What can hang from each mark:
k_637: k_259 k_860
k_918: k_429 k_637
k_860: k_429 k_810
k_259: k_429 k_637
k_429: k_918
k_333: k_429 k_637
k_538: k_259 k_333 k_860 k_918
k_810: k_259 k_333 k_918

Every row comes from one small tree of marks. Brackets hold a mark, then the marks that hang from it, in the order of their numbers. Every link used is in the known rows. Which tree was each row made from?
Known rows:
{k_810 {k_259 {k_429 k_918}} {k_333 k_637}}: [-0.094,2.440,2.790,0.529,2.559,1.880,0.915,-2.418,-0.835,-0.066,0.923,-1.326,2.817,-4.745,0.715,1.371,1.864,0.496,2.111,-0.270,1.418,2.215,0.727,4.567,4.396,-1.123,1.565,0.453,0.002]
{k_860 k_810}: [-1.297,-0.157,1.346,0.522,2.465,1.555,-1.152,0.660,0.133,-1.932,0.501,-0.508,-1.411,0.718,0.878,-1.268,0.179,1.809,0.585,0.364,0.554,0.236,0.085,0.804,0.848,-0.981,1.061,0.395,0.817]
{k_259 {k_429 k_918} {k_637 {k_860 {k_810 k_333}}}}: [-1.083,0.472,2.275,0.182,2.694,2.714,1.522,-0.695,-1.448,-0.824,2.579,-0.073,2.204,-1.864,3.576,-0.463,0.608,2.372,2.337,1.961,0.691,0.380,-0.393,3.379,1.848,-3.638,-0.563,-2.536,-0.746]
{k_333 {k_429 k_918} {k_637 k_259}}: [-1.591,-0.390,5.040,2.509,2.870,-0.848,-0.061,-3.033,1.640,-0.794,1.801,-1.657,-1.241,-3.824,-1.554,-1.014,0.121,-0.332,2.342,0.080,-0.893,-3.328,2.180,5.613,4.060,-1.291,1.103,-1.348,0.973]
{k_918 k_429 {k_637 k_259 k_860}}: [0.514,1.473,-0.306,2.534,1.019,-0.073,-0.523,-0.783,1.478,-3.469,-2.167,-1.795,-3.743,-0.885,-2.756,-1.731,-0.862,-1.710,1.309,-0.260,0.466,-1.668,4.692,3.835,3.371,-1.153,-1.610,-0.938,1.101]
{k_810 k_333 k_918}: [-0.356,4.651,1.116,-1.054,2.439,2.126,1.694,-0.609,-0.776,-0.910,1.459,0.533,1.544,-2.795,-1.152,-0.122,1.713,0.217,-0.784,1.233,-0.731,2.928,0.669,0.522,1.460,-0.638,0.866,1.303,1.301]
{k_259 {k_637 {k_860 {k_429 k_918} k_810}}}: [-0.993,-0.602,2.740,-0.207,0.541,1.342,0.011,0.068,-1.083,-2.551,2.080,0.110,-0.219,-0.573,2.012,-1.411,-0.838,1.270,1.906,2.953,2.020,-1.379,0.746,2.343,0.645,-3.183,-1.914,-3.407,0.958]
{k_538 k_860}: [-0.412,0.304,-0.383,0.290,1.074,1.878,-1.743,-0.972,0.149,-0.001,-1.055,0.372,-0.548,-1.526,1.834,-1.044,0.475,0.111,0.246,2.355,0.395,0.008,0.213,1.081,1.433,0.045,0.670,1.595,0.544]
{k_429 {k_918 {k_637 k_259 {k_860 {k_810 k_333}}}}}: [-0.766,0.856,2.443,0.857,1.381,0.824,1.114,-0.491,0.755,-3.631,-2.863,-2.119,-1.192,-1.877,-1.083,-0.495,0.778,1.778,2.491,0.307,0.046,-1.442,2.042,4.161,3.665,-0.535,-0.381,-2.887,0.140]
{k_259 {k_429 k_918} {k_637 k_860}}: [-0.656,-0.209,1.507,1.088,1.971,2.763,1.952,-1.395,-1.319,-0.345,2.143,1.099,1.411,-1.848,2.909,-0.156,0.253,0.922,2.367,2.525,0.857,-0.083,0.209,3.002,1.583,-3.073,-1.188,-3.452,-0.453]
{k_810 {k_259 k_429} k_333}: [0.565,3.652,0.961,0.886,2.664,2.235,-0.201,-1.621,-1.226,0.881,-0.057,-0.766,2.043,-2.332,1.815,1.690,1.375,-0.260,0.755,-0.003,2.243,3.992,-0.416,2.366,3.903,-1.104,1.891,1.787,-0.161]
{k_429 k_918}: [-1.052,0.505,2.098,0.953,2.218,2.338,1.414,-0.890,0.096,-0.663,-0.025,0.641,-0.323,-1.580,0.194,-0.119,1.319,1.227,1.921,1.738,-0.141,0.292,0.870,3.017,1.207,-0.269,0.446,-0.897,0.667]
{k_918 {k_637 {k_259 k_429} {k_860 k_810}}}: [-0.564,-0.613,0.014,1.713,1.602,0.376,-0.277,-0.297,1.015,-3.780,-2.723,-2.221,-2.885,0.218,0.071,-1.144,-0.338,0.484,1.157,-0.502,1.053,-1.515,2.010,2.710,3.890,-0.731,-0.329,-3.229,-0.430]
{k_259 {k_637 k_860}}: [0.225,0.319,0.807,1.175,0.231,1.040,-0.833,-0.510,-1.515,-1.797,-0.097,1.176,0.342,-1.022,-0.466,-1.438,-1.280,-0.516,1.525,1.619,0.766,-1.061,0.325,-0.418,1.048,-2.738,-1.734,-2.378,1.120]
{k_810 k_333}: [-0.481,3.526,0.544,0.165,2.624,1.049,-0.921,-0.444,-0.987,-0.478,-0.780,0.162,1.353,-2.203,-0.280,-0.105,1.108,-0.194,0.246,0.448,-0.616,2.286,-0.142,1.038,1.650,-1.133,1.263,1.213,0.437]
{k_810 {k_259 k_637} k_918}: [0.956,2.619,2.624,0.476,-0.389,2.102,1.862,-1.808,-0.899,-2.189,2.231,0.981,0.318,-1.631,-0.657,-0.752,-0.677,-0.883,0.103,1.317,2.917,1.536,0.658,-0.764,3.177,-1.446,-0.678,-0.573,1.766]
{k_538 k_259 k_333 {k_918 {k_637 {k_860 k_429}}}}: [0.826,2.285,3.060,1.705,1.368,3.964,-0.642,1.147,1.373,-3.194,1.337,-1.206,0.114,0.381,1.852,-2.857,1.021,-0.404,1.093,4.953,1.624,0.294,5.734,3.255,3.221,2.676,-2.934,-1.376,2.553]
{k_860 k_429 {k_810 k_259 k_333 {k_918 k_637}}}: [-1.094,2.836,2.900,-1.627,1.216,1.642,0.846,0.157,-0.235,-4.214,2.313,-2.583,-0.771,-1.022,2.159,-0.338,1.148,1.155,-0.398,1.533,3.721,2.228,1.579,3.301,2.711,-0.668,0.089,-0.708,1.085]
{k_259 {k_429 k_918}}: [-1.339,0.509,1.018,1.142,3.803,3.204,2.144,-1.249,-0.242,0.782,1.571,0.577,0.251,-1.392,3.041,0.524,1.950,1.112,1.528,1.717,0.248,1.651,0.303,4.037,1.531,-1.028,1.165,-0.889,-0.601]
{k_333 k_429 {k_637 {k_860 {k_810 k_259}}}}: [-0.453,-1.999,3.961,2.399,2.512,0.430,-2.515,-1.587,0.455,-0.972,2.729,-2.776,-0.423,-2.501,-1.249,0.229,-0.324,0.956,2.164,-0.301,0.979,-3.675,2.087,3.474,2.219,-1.195,0.235,0.057,2.090]
{k_637 k_860}: [0.600,-0.047,-0.082,1.203,1.125,1.661,-0.879,0.018,-0.570,-0.278,-1.233,0.143,-0.754,-0.625,-1.325,0.505,0.093,0.359,1.431,1.292,0.639,-0.939,1.615,0.641,0.635,-0.567,-0.725,-0.712,1.540]
{k_637 {k_259 k_429}}: [-0.497,1.537,0.470,1.514,2.487,0.077,0.287,-1.507,0.701,0.239,-0.795,0.003,-2.103,-0.495,1.144,-0.449,0.028,-0.921,0.626,0.585,0.646,1.026,0.700,2.200,4.072,-1.485,1.521,-0.921,-0.559]
{k_538 k_259 k_333}: [0.529,3.620,1.811,1.026,2.531,3.169,-1.675,1.197,0.889,0.202,1.540,0.242,0.900,0.931,0.372,-2.053,1.611,-1.216,1.167,2.042,-0.764,1.698,3.043,0.319,4.033,0.823,-1.132,1.269,0.965]
{k_333 k_429 k_637}: [-1.628,-0.747,2.997,2.354,3.172,0.029,-1.958,-2.210,0.522,-0.834,2.879,-0.951,-0.278,-3.233,-1.151,-0.949,0.052,-0.758,1.059,-0.006,-0.880,-2.472,1.273,3.252,1.555,-1.114,1.010,0.021,1.452]
{k_538 {k_259 k_637} {k_860 k_429 {k_810 k_333 k_918}}}: [-0.668,1.703,2.719,-2.694,0.162,1.200,-0.951,0.542,0.521,-1.263,4.556,-0.063,2.607,-0.076,5.006,-1.968,0.316,0.720,0.379,4.105,1.728,1.424,0.817,1.937,4.776,-2.214,-1.297,0.613,0.194]

Which tree is each row?
[-1.433,0.467,1.076,0.730,3.698,3.027,1.609,-0.439,-0.150,-1.640,0.382,-1.371,0.566,-1.697,2.744,0.453,1.998,2.310,1.639,0.909,0.168,0.736,0.955,4.736,2.099,-0.927,0.503,-2.017,-0.945] => {k_259 {k_429 {k_918 {k_637 {k_860 {k_810 k_333}}}}}}
[-1.760,0.003,3.096,2.828,3.537,1.627,0.277,-1.812,0.745,-1.624,1.405,-1.224,-1.067,-1.951,0.351,-0.309,0.993,0.119,1.586,0.985,-0.336,-1.327,1.109,4.614,2.036,-0.362,0.504,-1.243,0.463] => {k_333 {k_429 {k_918 k_637}}}
[0.060,4.006,4.213,2.140,2.808,2.977,-0.169,-1.091,1.601,-2.226,2.296,-1.158,-1.815,-3.500,-0.436,-4.770,0.502,-1.059,0.110,3.399,-0.293,-0.196,5.901,4.577,1.443,1.072,-0.598,1.694,3.259] => {k_538 {k_333 {k_637 k_259}} {k_918 k_429}}
[1.438,0.808,1.659,1.848,-0.563,1.267,-0.752,-1.474,-1.384,-1.369,-0.564,0.117,0.216,-1.120,-0.791,0.043,-1.314,-0.688,1.775,0.714,3.337,-0.010,0.622,-0.176,3.104,-1.876,-1.134,-1.196,1.467] => {k_810 {k_259 {k_637 k_860}}}
[-1.504,0.665,1.943,0.901,2.635,2.624,2.181,-1.784,-1.139,-0.825,2.672,1.549,1.349,-1.783,3.720,-1.055,0.408,0.361,1.552,2.184,0.477,1.274,-0.754,2.804,1.794,-3.073,-0.123,-2.800,-1.005] => {k_259 {k_429 k_918} k_637}
[-0.416,2.524,3.689,1.550,2.577,3.959,-0.462,-0.607,0.302,-2.646,1.527,-0.669,-0.222,-3.468,0.218,-4.075,1.056,0.050,0.029,3.689,-0.301,-0.158,3.798,2.400,-0.060,2.075,-0.306,0.385,3.007] => {k_538 {k_333 k_637} k_918}
[-0.155,0.092,-0.668,2.233,1.153,0.260,0.067,-0.942,0.741,-3.049,-3.330,-1.483,-2.484,-0.586,-0.719,-0.591,-0.329,-0.937,1.178,-0.172,0.783,-1.255,2.267,2.544,4.068,-0.438,-0.526,-3.490,-0.341] => {k_918 {k_637 {k_259 k_429} k_860}}
[-0.757,3.754,1.831,-1.257,1.974,1.260,1.298,-1.028,-0.606,-2.005,1.963,-0.027,2.079,-4.458,-2.332,-0.874,1.462,-0.021,-0.216,0.394,-1.515,1.293,1.398,1.091,1.796,-0.619,0.590,0.494,1.566] => {k_810 {k_333 k_637} k_918}
[-0.296,2.166,0.053,2.360,1.587,-0.157,-0.180,-1.260,1.722,-3.925,-1.581,-1.222,-3.781,-0.886,-1.934,-2.598,-0.608,-2.360,0.398,-0.528,0.013,-0.294,3.912,3.698,3.666,-1.002,-0.506,-0.383,0.531] => {k_918 k_429 {k_637 k_259}}
[1.234,6.352,2.871,-0.087,0.998,2.059,1.826,-1.946,-1.131,-1.474,3.601,0.069,2.011,-3.481,-0.732,-0.719,0.113,-1.285,-0.124,0.929,1.959,3.557,1.832,1.600,3.431,-2.667,-0.623,2.580,1.793] => {k_810 {k_259 k_637} k_333 {k_918 k_429}}
[-1.050,0.912,-0.274,2.107,1.764,0.063,0.157,-1.363,0.996,-3.542,-2.759,-0.912,-2.551,-0.655,0.032,-1.550,-0.224,-1.367,0.347,-0.490,0.393,0.118,1.308,2.384,4.343,-0.504,0.409,-2.899,-0.837] => {k_918 {k_637 {k_259 k_429}}}
[-0.302,2.425,3.693,3.463,3.586,4.365,-0.736,-0.521,0.635,-2.937,1.251,-2.150,-1.406,-2.198,0.920,-3.094,0.896,0.006,0.100,3.825,0.423,-1.279,4.187,3.626,0.341,2.286,-1.185,-0.420,2.878] => {k_538 {k_333 k_429} {k_918 {k_637 k_860}}}
[-1.618,0.289,3.531,2.973,3.165,0.471,0.384,-2.130,1.337,-1.694,0.424,-1.538,-1.839,-1.930,-0.040,-0.552,0.629,-0.247,1.746,0.658,-0.186,-1.701,1.428,4.920,3.403,-0.553,0.657,-1.594,0.410] => {k_333 {k_429 {k_918 {k_637 k_259}}}}
[-2.599,-0.727,2.925,-0.625,2.027,1.602,0.609,0.543,0.467,-4.221,1.539,-1.685,-2.407,-0.018,3.276,-1.268,1.064,2.056,1.298,2.385,2.064,-0.420,1.533,5.273,0.913,-0.784,-0.396,-3.078,0.235] => {k_860 {k_429 {k_918 k_637}} k_810}
[-0.437,0.095,1.871,1.777,0.783,0.927,1.363,-1.084,0.900,-3.320,-3.092,-1.178,-1.988,-1.714,-1.869,-0.448,0.429,0.629,2.568,0.763,0.239,-1.874,2.488,3.771,3.443,-0.022,-0.835,-3.667,0.498] => {k_429 {k_918 {k_637 k_259 k_860}}}
[0.430,1.140,4.934,0.710,1.767,3.711,-1.254,1.104,1.423,-1.860,3.728,-1.475,1.098,-0.492,1.710,-2.977,1.113,0.860,1.534,4.772,1.304,-0.812,5.612,3.451,2.660,1.751,-2.184,-0.129,3.099] => {k_538 k_259 {k_333 {k_637 {k_860 k_429 k_810}}} k_918}
[0.589,4.872,3.628,0.778,2.795,2.012,1.150,-2.126,-0.466,0.255,3.169,-1.223,1.558,-3.177,-0.561,1.457,1.376,-0.308,-0.158,0.620,1.671,2.719,0.773,2.056,3.731,-0.540,1.333,2.743,1.824] => {k_810 k_259 {k_333 k_429} k_918}
[-0.891,1.638,1.936,-0.177,2.880,2.673,1.226,0.370,0.795,-1.947,3.684,-0.434,-1.659,0.181,0.346,-1.688,0.619,1.541,-0.256,1.161,0.244,0.851,2.126,1.829,0.461,-1.196,0.265,1.982,1.769] => {k_860 {k_810 {k_918 k_429}}}
[-0.789,-0.239,2.360,-0.816,2.711,2.260,-0.678,-0.266,1.292,0.887,2.742,-1.215,3.310,-1.191,4.839,-0.140,2.299,2.517,2.287,2.084,-0.068,0.873,1.058,4.559,5.683,-0.728,0.802,1.866,-1.243] => {k_538 {k_259 {k_429 k_918}} {k_860 {k_810 {k_333 k_637}}}}
[-1.927,1.587,3.701,1.142,3.642,0.364,-0.581,-0.558,0.761,-2.606,0.244,-2.561,-0.803,-1.409,0.887,-1.105,0.881,1.811,1.182,-0.387,-0.315,-0.355,0.352,4.066,3.522,-1.340,1.554,-0.192,-0.121] => {k_860 {k_810 {k_333 {k_429 {k_918 {k_637 k_259}}}}}}
[-0.523,2.606,0.364,0.697,1.978,2.422,2.199,-0.713,0.842,-3.677,2.132,-0.052,-1.908,-1.368,-1.666,-1.925,0.500,-1.026,-0.711,0.955,-0.188,0.951,3.705,2.265,1.167,-0.244,-0.961,0.279,1.565] => {k_810 {k_918 k_429 k_637}}
[1.004,3.295,2.050,-0.614,1.713,2.598,2.008,-2.062,-1.062,-0.215,2.422,-1.418,2.779,-4.671,-0.877,1.715,1.582,0.405,0.597,0.316,1.770,1.966,2.004,2.515,3.730,-0.776,0.415,0.584,1.223] => {k_810 {k_259 k_429} {k_333 {k_637 k_860}} k_918}
[0.642,1.123,1.935,0.579,1.297,0.567,0.791,-0.042,1.261,-1.197,0.393,-1.507,-3.124,0.001,-1.676,-0.858,-0.559,1.026,1.008,0.890,0.999,-1.432,3.590,2.232,3.079,-1.613,-0.567,0.078,2.011] => {k_637 k_259 {k_860 {k_810 {k_918 k_429}}}}
[-0.109,4.130,0.397,-0.342,1.883,1.192,2.249,-0.931,-0.011,-2.750,-0.763,-1.242,0.206,-2.882,-1.282,-0.267,1.152,-0.185,-0.313,0.388,-0.282,1.273,2.072,2.050,3.939,-0.560,-0.115,-1.556,0.301] => {k_810 k_333 {k_918 {k_637 {k_259 k_429} k_860}}}
[0.838,-0.150,2.826,1.286,-0.510,2.220,-0.896,-1.078,1.052,-0.989,1.743,1.344,2.560,-0.278,3.792,-2.771,-0.727,0.136,1.123,5.353,2.025,0.303,1.533,1.187,4.118,-0.049,-1.105,0.820,1.490] => {k_538 {k_259 k_637} k_860 k_918}
[-1.889,0.788,2.450,-1.681,2.058,1.969,1.135,0.814,0.210,-2.428,4.140,-0.559,-2.084,0.483,2.806,-1.107,0.787,1.432,-0.436,3.054,2.233,0.946,1.435,2.460,0.084,-1.277,0.025,-0.935,1.496] => {k_860 k_429 {k_810 k_918}}
[-0.712,-0.110,3.185,0.996,1.964,2.489,0.769,-0.955,-0.483,-1.591,2.131,-0.727,0.149,-0.282,3.313,-0.591,0.084,1.991,1.700,0.805,2.758,1.071,-0.615,2.407,3.009,-2.234,0.582,-0.852,-0.139] => {k_860 {k_810 {k_259 {k_429 k_918} k_637}}}
[0.860,2.168,2.221,-0.024,0.381,0.414,-1.516,-1.346,-1.132,-1.023,-0.325,-1.931,1.448,-3.990,-1.404,1.285,0.530,-0.413,1.734,0.445,2.532,0.420,1.988,2.936,3.290,-1.091,0.044,0.111,1.557] => {k_810 k_259 {k_333 {k_637 {k_860 k_429}}}}
[0.352,3.544,2.989,2.139,2.746,0.981,-1.521,-2.131,-0.703,0.765,0.788,-1.515,1.396,-2.740,0.163,1.457,0.904,-0.512,0.946,-0.263,1.801,2.097,-0.041,2.642,3.750,-1.120,1.803,2.717,0.953] => {k_810 k_259 {k_333 k_429}}
[0.411,4.504,2.038,-0.654,1.773,0.487,1.369,-1.475,0.335,-1.284,2.146,-1.092,0.447,-4.746,-3.652,-0.878,0.853,-0.709,0.404,0.423,-1.153,0.220,4.298,3.356,3.012,-1.776,-0.507,1.432,2.271] => {k_810 {k_333 {k_637 k_259 k_860}} {k_918 k_429}}
[-0.342,-0.339,1.147,0.299,1.103,2.262,-1.573,-0.998,-0.239,-0.672,0.887,-0.839,-0.022,-0.897,4.582,-1.266,-0.054,1.422,0.692,1.924,2.645,0.452,-0.717,1.532,2.899,-1.324,0.879,1.329,-0.225] => {k_538 {k_860 {k_810 {k_259 k_429 k_637}}}}
[-0.677,2.033,4.959,1.126,2.630,1.259,-0.670,-1.251,-0.622,-1.388,2.472,-1.676,1.396,-1.817,1.977,-0.453,0.349,1.776,1.771,0.161,1.978,0.787,-0.827,2.940,3.418,-2.595,1.030,0.808,0.545] => {k_860 {k_810 {k_259 k_637} {k_333 {k_429 k_918}}}}
[-1.222,-0.196,4.186,-0.463,1.417,2.185,0.595,-0.136,0.148,-1.766,2.368,-1.806,-1.863,-0.047,3.580,0.435,0.948,2.286,1.961,2.606,4.349,0.748,1.216,4.888,1.881,-1.058,0.386,-1.066,0.979] => {k_860 {k_429 k_918} {k_810 k_259}}
[-1.596,2.026,3.828,1.092,3.732,0.489,-0.640,-2.092,-0.166,-0.429,2.130,-1.296,2.006,-4.989,-0.758,-0.078,1.649,0.491,1.501,0.249,-1.786,-0.354,0.856,4.623,2.289,-1.357,1.381,0.536,0.831] => {k_810 {k_333 {k_429 k_918} k_637}}
[0.447,0.249,0.377,2.163,1.236,1.756,-0.959,-0.020,0.807,-3.978,-0.372,-2.471,-2.566,-0.188,-1.301,-1.049,-0.237,0.177,1.334,-0.390,1.845,-1.182,4.105,3.550,2.065,-0.729,-1.572,0.288,1.511] => {k_918 k_429 {k_637 {k_860 {k_810 k_259}}}}
